Known rows, with every step that occurs
musesu > fakav > dore: [-0.52 -2.68  0.63 -2.00  3.75  0.38  0.29  4.04 -0.36  0.60 -2.69  0.31
  3.81 -0.63  0.73  1.37  1.46 -1.58  1.66 -1.13  1.17  2.32  1.42 -3.42
 -2.01 -0.94 -0.73 -1.44 -2.67]
musesu > fakav > fuzek > susomig > zafe: [-2.52  0.16  0.50 -0.63  1.27  2.96 -0.09 -1.80 -0.50  3.08 -0.67  2.47
  0.85  0.31  0.11 -1.35 -1.35  1.26  0.92 -2.47  0.09 -0.31 -1.37 -1.81
 -0.44 -0.71 -1.47  0.86 -0.29]
musesu > kini: [ 1.04 -2.27  0.75 -3.40  5.39 -0.06 -0.54  2.75  2.12  0.55  1.74 -2.78
 -1.42  2.65 -0.55  2.44  0.54  1.01  0.64 -0.98 -0.12  3.16  0.20 -1.47
  0.24 -2.11 -1.92  0.88 -1.83]
kini > musesu > fakav > fuzek > susomig: [-1.93  1.08  0.26  1.78  2.38 -0.65  1.28 -1.15 -2.91  1.89 -0.68 -0.52
  1.66  0.71  2.76 -1.20 -3.68  1.20 -2.48 -1.87  0.59 -1.21  2.80  0.22
 -0.71  1.84 -0.81 -1.37 -0.39]
dore > fakav > fuzek: [ 0.50  0.88 -0.62 -0.13  1.22  2.27  1.49  2.44  1.69  0.46  0.05  1.64
  0.83 -1.38 -0.54  2.70  0.87 -2.64  0.41 -0.46  1.12 -0.04  1.02 -0.11
 -3.43 -2.59 -0.45 -2.23 -2.50]
susomig > fuzek > vavuk > zafe > bozas: [ 0.79 -0.54 -0.78  0.25  1.38 -2.88  2.36 -0.81  1.84 -0.04  0.69  0.35
 -4.10 -2.12 -5.04 -0.84  2.38 -2.72  1.99  3.40 -0.13  0.72 -2.84  2.11
 -1.83  0.62  3.02  0.19  2.95]
dore > fakav > fuzek > vavuk > zafe: [-0.23  1.62 -1.16  2.84  1.52  1.55  5.09 -2.05  0.90  0.52  3.01 -1.78
 -0.15 -1.56 -1.24  1.19  0.85 -2.34  1.14  2.00  1.02 -2.70 -1.41  1.26
 -4.35 -0.80  0.35 -0.66  0.52]
fezo > zoperit: [-0.02 -1.09 -0.01 -2.66 -1.42 -1.07 -4.40  3.02  2.51 -3.13  0.78 -0.24
 -1.72  3.57  2.71  2.21 -3.58 -0.51  0.89 -0.88  1.75  4.74 -2.53 -0.40
  1.98 -2.19  2.15  2.48  0.83]
kini > musesu > fakav: [-0.67 -0.80  0.69 -1.13  4.19 -4.34  1.50  3.76 -0.62 -0.53 -0.77 -0.82
 -0.24  1.23  5.17  0.27 -0.28 -1.13  1.46 -2.45 -0.34  2.06  2.71  0.69
  2.40 -1.48  3.59  0.36 -2.69]
susomig > fuzek: [ 2.27  1.87 -1.38 -1.61  0.53 -1.44 -0.49  2.62  1.85 -2.60 -0.07  1.50
 -3.70  2.17 -2.45  2.85  0.38 -2.11  1.98  1.24 -0.31  3.94  0.07 -0.91
 -1.48 -2.12  2.69  0.45 -1.77]
fuzek > vavuk: [ 2.21 -1.52  0.66  0.87  1.71 -1.06 -1.26 -0.28  1.21 -1.74  0.56 -1.58
 -2.90  2.43 -0.18  0.55  0.49 -0.24  0.85  2.73 -1.71 -0.53 -0.89  1.86
  1.65 -0.40 -0.99  0.88 -1.11]
vavuk > fuzek: [-0.22  1.06 -2.26  1.06 -1.94 -1.00 -0.49 -0.51 -0.44 -2.39  0.53 -2.52
 -2.88  2.17  0.52  2.74  0.50 -2.32 -1.12 -0.03  1.59  3.07  0.65  1.04
  1.09 -0.71  0.69 -1.10 -2.80]
fakav > fuzek > susomig > zafe: [-0.93  1.74 -0.01 -1.08 -1.18  3.99 -1.95 -2.53  0.75  2.05  0.22  2.48
 -1.44  1.13 -0.87  0.40 -2.51  1.94 -0.37 -1.25 -0.45  0.79 -1.60 -1.41
  1.19  0.39 -2.67  0.98  0.88]
dore > fakav > fuzek > susomig: [-1.10  1.50  0.11  1.44 -0.31  4.80 -0.80 -0.04 -0.20  2.83  0.87 -0.32
  0.37  0.21  0.45  1.33 -1.29 -0.23 -1.79 -0.22  0.27 -3.26  0.48  0.72
 -3.38  0.80 -1.66 -2.46 -0.19]
dore > fakav > musesu > kini: [ 2.56 -0.51  1.62 -2.99  4.07  2.08  2.20  3.07  1.88  1.87  0.10 -0.78
  0.41  0.23  2.01  1.14 -0.56  1.76  1.20 -0.12 -1.41 -0.86  1.90 -2.01
 -2.09 -2.45  0.52  0.62 -0.14]
kini > musesu > fakav > fuzek > susomig > zafe > zoperit > fezo: [ 2.58 -0.28  2.15 -2.21  1.31 -1.89 -1.31 -2.78 -1.81  0.11 -2.02  1.87
  3.51 -3.27  2.96 -3.99 -0.94  4.72 -0.44 -1.12  2.71 -0.49  0.70 -2.99
  3.10  1.96  1.79  2.47  0.94]
kini > musesu > fakav > dore: [-0.33 -0.93  0.79 -1.87  3.83 -2.34  2.26  3.88 -0.71 -0.52 -3.29  0.49
  3.96 -0.37  3.54  0.91  0.05 -1.25 -0.06 -1.71  1.04  2.52  4.45 -2.88
 -0.55  0.45  1.29 -0.87 -1.82]
bozas > zafe > zoperit > fezo: [ 2.70 -1.98  2.29 -4.22  0.10 -1.37 -6.99  1.42 -1.07 -0.69  1.20 -1.58
  2.49 -3.27 -0.13 -0.22  1.13  4.07  4.98 -0.94  3.23  1.62 -2.70 -1.84
  4.81  3.19  1.25  2.25 -0.71]
susomig > fuzek > fakav > dore: [-0.61  1.73 -1.10  1.34 -0.96  0.60  0.13  1.69  0.26 -1.37 -1.55  3.29
  1.15 -0.45 -1.54  2.36  1.04 -0.81 -0.70 -1.18  0.03 -0.66  2.63 -3.84
 -5.37  0.53 -0.03 -2.47 -0.31]
zafe > zoperit: [ 4.61 -0.35  1.35 -3.09 -1.33 -0.93 -4.60  3.48  0.75 -1.77 -1.09 -1.25
  0.95  0.00  1.74  2.08  0.66  0.08  0.93 -1.20 -0.76  1.56 -2.39  1.21
  5.25 -1.13  0.40  1.78  0.06]
zafe > susomig: [ 0.09 -1.46  0.52 -3.24 -2.69  1.41 -6.19  3.72  2.06 -0.20  2.11 -1.61
 -0.88  2.09  0.31  1.78  0.61 -1.37 -0.48  0.86 -0.75  2.08 -1.21  1.62
  3.76 -1.82 -1.34 -2.37  0.12]
gakugeg > fezo: [ 0.17 -4.70  0.31 -1.19  0.53 -4.20 -4.47  2.84  1.32  0.90  1.84 -1.87
 -1.72  0.57  1.40  0.51 -0.23  1.39  4.00  0.66 -0.25  4.20  0.44 -0.11
  4.00 -0.37  0.96  1.50 -1.76]
kini > musesu > fakav > fuzek > vavuk > zafe > susomig: [-1.86  0.33 -0.41  1.41  0.78 -1.70  3.40 -1.69 -1.51 -0.16  2.19 -2.55
  3.02 -0.43  0.83 -2.43 -0.72 -1.53 -2.12  1.27  1.02 -1.74  0.50  2.01
 -0.30 -0.16  0.48 -2.38  1.91]
dore > fakav > fuzek > vavuk: [ 1.87 -0.16  0.45  2.48  2.40  1.25  2.91 -0.91  1.04 -0.87 -0.18  0.68
  0.88 -0.57 -1.35  0.02  1.45 -1.67 -0.35  2.47 -0.18 -3.36  0.64  1.38
 -3.84 -1.65 -1.21 -1.19 -1.66]
fuzek > vavuk > zafe > zoperit: [ 3.89  0.44  0.43  0.08 -0.88 -1.25 -0.75 -0.74  0.36 -1.73  1.18 -3.83
  0.67 -0.79  0.89  0.78  0.75  0.07  1.30  0.88 -0.53 -1.46 -4.31  2.36
  3.26  0.30  1.10  2.70  2.56]
bozas > zafe > susomig > fuzek > vavuk: [-0.08  0.18  0.84 -0.50 -0.68 -0.52 -1.97  0.24 -0.39 -1.96  1.19 -0.47
  1.34  1.95 -4.40 -1.65  1.19 -0.40  1.77  2.31 -0.48 -1.30 -1.81  1.22
 -1.18  1.12  1.05 -0.52  0.46]
bozas > zafe > vavuk > fuzek: [-2.79 -0.59 -0.17 -0.46 -3.21  0.50 -0.55  1.72 -2.31 -0.22 -0.56 -2.20
  2.70  0.17 -1.07 -0.22  1.23 -1.02  0.48 -0.34  1.62  2.17  0.46  1.60
  1.94  3.13  0.11  0.91 -2.72]

Rows
[-0.39  1.24 -0.48  1.24 -0.55  2.70 -2.31 -1.82 -0.97  1.94  0.72 -0.63
 -0.98  1.34 -0.62  1.06 -3.74  1.52 -2.23  0.17  0.35 -0.12  0.13  0.11
 -0.47  1.95 -3.86 -1.57  0.39]	fakav > fuzek > susomig
[-0.70 -0.28  0.54 -0.18 -0.96  1.33  3.70 -1.96 -0.36  1.26 -1.74  1.59
  1.63 -0.21  1.49 -2.66 -0.30  3.61 -2.67 -1.17 -1.96 -2.00  2.84 -2.49
 -0.54 -0.22 -1.32  2.20  1.06]	susomig > zafe > vavuk > fuzek > fakav > musesu > kini
[ 0.14 -0.97 -1.11 -0.03 -3.43 -0.26  0.49  1.52 -0.40 -1.87 -1.59 -1.65
 -0.51  1.36  0.17  0.53  1.32 -2.17 -2.59  2.28  0.56  2.80  1.80  1.98
  1.79  0.54 -0.16  0.36 -2.85]	zafe > vavuk > fuzek
[-0.61 -1.36 -0.61  0.24  4.16 -0.89  2.08  1.25 -0.96  0.32 -1.13  1.11
  2.33 -0.95 -0.60  0.37 -0.10 -1.29  1.48 -1.47  1.65  2.15  0.66 -1.13
 -2.18 -2.82 -1.50 -1.47 -3.39]	musesu > fakav > fuzek
[-1.82 -2.25  1.80 -1.77  0.01  3.38  0.81  0.67 -0.51  3.58 -2.86  3.09
  3.36 -0.53 -0.20 -3.49  0.01  1.13 -0.52  0.09 -0.95 -0.37 -0.16 -0.70
  0.51  0.44 -2.45  2.47 -0.55]	musesu > fakav > fuzek > susomig > zafe > vavuk
[ 1.48  1.38  0.00  0.25  2.52 -0.56  2.47 -0.26  0.15  0.13 -0.16  1.52
 -0.90  0.69 -0.19 -0.09 -1.73  3.41 -0.32 -1.20 -1.94 -1.65  2.66 -3.45
 -4.08 -1.32  0.18  0.37  1.09]	susomig > fuzek > fakav > musesu > kini
[ 1.58  3.63 -0.89  2.14 -2.59 -0.55  0.20 -0.30 -0.34 -1.32 -1.03  3.76
 -2.56 -0.42  1.38  0.42 -2.56  1.73  0.86 -0.42 -2.61 -1.97  1.77 -1.75
 -2.24 -0.67  1.95 -0.47  1.58]	susomig > fuzek > fakav > musesu
[-0.42  0.47 -0.41  0.02  4.31 -3.51  3.82  1.00 -1.52 -0.73 -1.90  1.20
  2.33 -0.75  2.13 -0.16 -1.75 -0.89 -0.36 -2.06  1.30  2.58  3.64 -0.74
 -0.53 -1.43  0.67 -1.06 -2.75]	kini > musesu > fakav > fuzek
[ 2.31 -0.45 -0.14  2.14  2.27 -0.85  1.40 -2.68  0.18 -1.97 -0.43  0.31
 -0.39  0.67 -2.67 -0.10 -1.00 -0.05 -0.89  2.96 -0.08 -0.08  0.30  0.45
 -1.12 -0.58 -3.48 -0.26 -1.10]	fakav > fuzek > vavuk
[ 0.15 -2.54  1.36 -4.95  0.20 -0.36 -2.92  2.19  3.73  1.50 -1.34  4.02
 -3.65 -1.77 -1.84 -0.11  2.58 -1.27  2.95 -0.73 -1.32  3.64 -2.82  0.44
  4.23 -1.41  1.09  1.28  1.33]	susomig > zafe > bozas
[-2.31 -0.76  0.24 -1.28 -2.77  1.13 -2.56 -1.85  0.59  2.23 -1.26  1.62
 -3.59 -0.61 -1.59 -1.68  1.19 -0.73 -1.24 -0.66 -0.23  0.64 -2.08  1.54
  2.93  1.83  0.56 -0.30  2.34]	vavuk > fuzek > susomig > zafe > bozas
[-0.55 -0.51 -0.19 -0.05 -2.33  1.03 -2.33 -0.30  1.37  0.02  4.49 -4.26
 -1.28  1.63 -0.71  0.30  0.74 -1.36 -0.34  3.05 -0.60 -0.85 -3.05  2.89
  1.92 -0.21 -0.59 -1.40  2.69]	fuzek > vavuk > zafe > susomig
[-1.17  0.75  0.87 -2.23 -1.52  3.42 -4.29 -0.58  1.87  2.16  1.37  0.79
 -3.87  2.68  1.36  1.13 -1.41  1.70  1.05 -1.38 -1.62  0.53 -2.53 -0.36
  3.41  0.36 -0.66  2.12  1.01]	fuzek > susomig > zafe
[-3.20 -0.29 -1.00  4.09 -4.66  0.12 -0.07  0.17 -1.33 -0.70 -0.10 -0.53
 -0.24  0.12  1.69 -0.14  2.08 -0.86 -3.43 -1.04 -0.57 -2.36  2.42  2.23
  0.02  1.06 -0.62 -1.16 -1.70]	zafe > vavuk > fuzek > fakav
[-4.48  1.70 -0.26  0.84 -3.48  0.73 -3.90  1.97 -1.01  0.27  2.88  1.39
  1.43  0.14 -2.05  0.20  1.52 -0.01  1.34 -3.54 -0.44 -2.97 -0.73  0.06
 -1.99  0.81  1.49 -2.73  0.66]	bozas > zafe > susomig > fuzek > fakav
[-2.76  1.03 -1.67  3.68 -2.86  1.18  0.14 -0.74 -1.39 -1.21 -1.04 -0.05
  1.85 -0.37  0.87  2.38  1.38 -1.00 -3.31 -2.15  1.24 -1.41  3.16 -2.42
 -3.32  1.63 -1.55 -3.86 -1.03]	vavuk > fuzek > fakav > dore
[-0.74  1.95 -0.83  0.10 -0.36  1.13  2.14 -0.66  0.22  1.37  2.78 -0.69
  0.34  0.10 -0.73 -0.62 -1.57  2.46 -1.24 -0.74 -1.08 -2.51  0.77 -2.40
 -4.20 -0.87  0.23 -1.32  4.25]	vavuk > zafe > susomig > fuzek > fakav > musesu > kini
[-1.38 -2.86 -0.12  1.57  4.28 -2.44  4.42 -1.79 -0.45  2.11 -0.28  0.06
  0.59 -4.37 -3.71 -2.83  2.18 -2.36  1.68  1.25  1.19 -0.65 -2.21  1.73
 -2.36  0.24  0.06 -1.22  1.83]	musesu > fakav > fuzek > vavuk > zafe > bozas
[ 0.95 -0.67  0.49  2.63  5.17 -3.99  5.06 -2.23 -1.82 -1.78 -1.89  0.32
  2.24  0.05  0.91 -2.40 -1.05 -0.13 -1.13  0.82  0.12 -1.20  3.16  0.64
 -1.35 -0.50 -0.20 -0.05 -1.98]	kini > musesu > fakav > fuzek > vavuk
[ 0.82 -1.96  0.39  2.68  4.94 -1.73  3.49 -2.04 -1.34 -0.88 -1.40  0.44
  2.15 -0.11 -1.41 -1.90  0.46 -0.62  0.43  1.48  0.26 -1.38  0.48  0.10
 -2.77 -1.71 -2.11 -0.46 -2.49]	musesu > fakav > fuzek > vavuk
[ 0.86  2.99 -0.59  0.99 -5.02  0.53 -2.03  0.18 -0.54 -0.98 -0.21  3.31
 -0.66 -0.16  0.94 -0.57 -2.01  1.44 -0.97  0.41 -2.80 -2.90  1.42 -1.18
 -1.25 -0.73  1.23 -2.22  2.90]	zafe > susomig > fuzek > fakav > musesu
[ 6.00  0.26 -0.19 -0.59  0.25 -3.11 -0.64 -2.62  0.29 -3.49  1.49 -1.71
 -0.95 -2.32 -2.13 -0.94  1.85  1.95  2.24  4.23  2.66  0.01 -2.59 -1.14
 -0.02  1.21  3.34  2.52  1.61]	susomig > fuzek > vavuk > zafe > zoperit > fezo
[-1.76  2.09  0.50 -0.73 -1.02  5.46 -0.50 -0.87  1.56  3.07  0.69  2.67
 -0.41 -0.02  0.37  0.54 -0.37  0.25  0.07 -1.61 -0.34 -2.13 -1.04 -0.77
 -1.43 -0.67 -0.64  0.19  0.59]	dore > fakav > fuzek > susomig > zafe
[-0.42 -0.36 -0.73 -1.53 -4.17  1.00  1.00  0.38  0.83 -1.30 -1.91  0.87
 -0.54  1.02 -0.16 -0.25  2.04 -1.83 -1.48  1.32  0.04  3.24  0.55  0.77
  2.92 -0.45  0.52  2.17 -2.06]	susomig > zafe > vavuk > fuzek
[-0.10  1.39 -0.78  3.36 -5.74  0.31  0.94 -1.38 -2.35 -0.52 -2.18  1.35
  0.25 -1.12  3.28 -1.64 -1.69  1.52 -2.86  0.54 -2.08 -2.84  3.30  0.41
  0.60  1.48 -0.36 -0.49  0.90]	zafe > vavuk > fuzek > fakav > musesu
[ 1.69  2.10  0.64 -1.17 -5.08  1.90 -3.75 -1.92 -0.81 -0.55 -1.41 -0.77
  0.88  0.84  1.98 -0.36  0.12  1.38 -1.70 -2.37 -0.47 -1.05 -3.20  1.13
  4.90  1.11  1.09  2.40  1.92]	vavuk > fuzek > susomig > zafe > zoperit
[ 1.20  2.29 -2.20  1.78  0.97 -1.67  3.42 -1.84  1.19 -1.93  2.92 -1.89
 -4.11  1.32 -2.71  1.51  0.50 -1.84  2.27  3.32  0.24  0.40 -2.08  0.71
 -2.79 -0.28  2.78  1.37  0.94]	susomig > fuzek > vavuk > zafe
[-0.31  0.84 -0.63  2.20  0.70 -0.16  2.34 -2.50 -1.42  0.20  0.36 -1.41
 -0.23  0.67  1.91 -0.07 -1.67  3.16 -2.59 -2.11 -0.81 -2.18  3.15 -2.15
 -2.05 -0.25 -1.27 -0.78  0.71]	vavuk > fuzek > fakav > musesu > kini
[-1.09  1.33 -1.14  3.14  4.12 -3.37  7.23 -3.16 -1.70 -0.54  1.46 -2.10
  0.94 -0.92  1.07 -1.17 -1.31 -1.02  0.33  0.62  1.31 -0.84  1.05  0.83
 -1.86  0.44  1.34  0.34  0.39]	kini > musesu > fakav > fuzek > vavuk > zafe
[-3.59  0.18 -0.84  2.39 -5.09  0.99  0.28 -0.91 -0.34 -0.26 -0.63  1.77
 -0.32  0.07  1.60 -0.96  2.69 -0.49 -2.29 -1.89 -1.09 -2.04  1.30  0.96
  0.84  0.01  0.13  0.46 -1.05]	susomig > zafe > vavuk > fuzek > fakav
[-0.03 -1.26 -0.50  0.99  1.69 -1.53  2.67 -2.46  0.87  1.10  0.53  0.05
 -1.60 -3.64 -4.67 -1.16  0.82 -1.83  0.44  2.57  0.75  0.42 -2.40  2.08
 -0.85  1.38 -1.23 -0.99  3.07]	fakav > fuzek > vavuk > zafe > bozas
[-1.71  1.75 -1.66  2.62 -3.41  1.51 -2.72 -2.38 -1.90  0.21  1.33 -3.72
 -3.16  3.49  1.30  1.57 -1.75  0.11 -3.20  0.12  0.71 -0.61  0.34  1.98
  0.82  2.59 -0.67 -1.65 -0.37]	vavuk > fuzek > susomig
[-1.25 -1.96  1.86 -3.45 -1.04  1.65 -4.48  0.51  2.34  3.60 -0.85  2.70
 -3.71 -0.75 -1.19 -1.21  0.75  0.37  1.12 -0.77 -1.84  0.70 -3.21  1.27
  3.74  1.25 -0.06  0.76  3.17]	fuzek > susomig > zafe > bozas
[ 3.98  1.25 -0.23  1.16 -0.58 -0.71  1.55 -2.57 -0.56 -1.62  0.31 -2.36
  2.75 -2.13 -1.21  0.20 -0.39  0.12 -0.30  1.21  0.81 -1.34 -3.38  1.44
  1.14  0.35 -0.88  1.74  2.62]	fakav > fuzek > vavuk > zafe > zoperit
[-1.61 -2.48  1.96 -3.57 -0.68  1.43 -2.93  5.24 -0.54  1.72 -0.12 -0.63
  2.77 -0.67 -0.69 -0.19  0.67  0.51  3.54 -0.35 -0.37  2.18 -1.09  1.00
  3.50  3.00 -0.99  2.65 -1.76]	bozas > zafe > vavuk
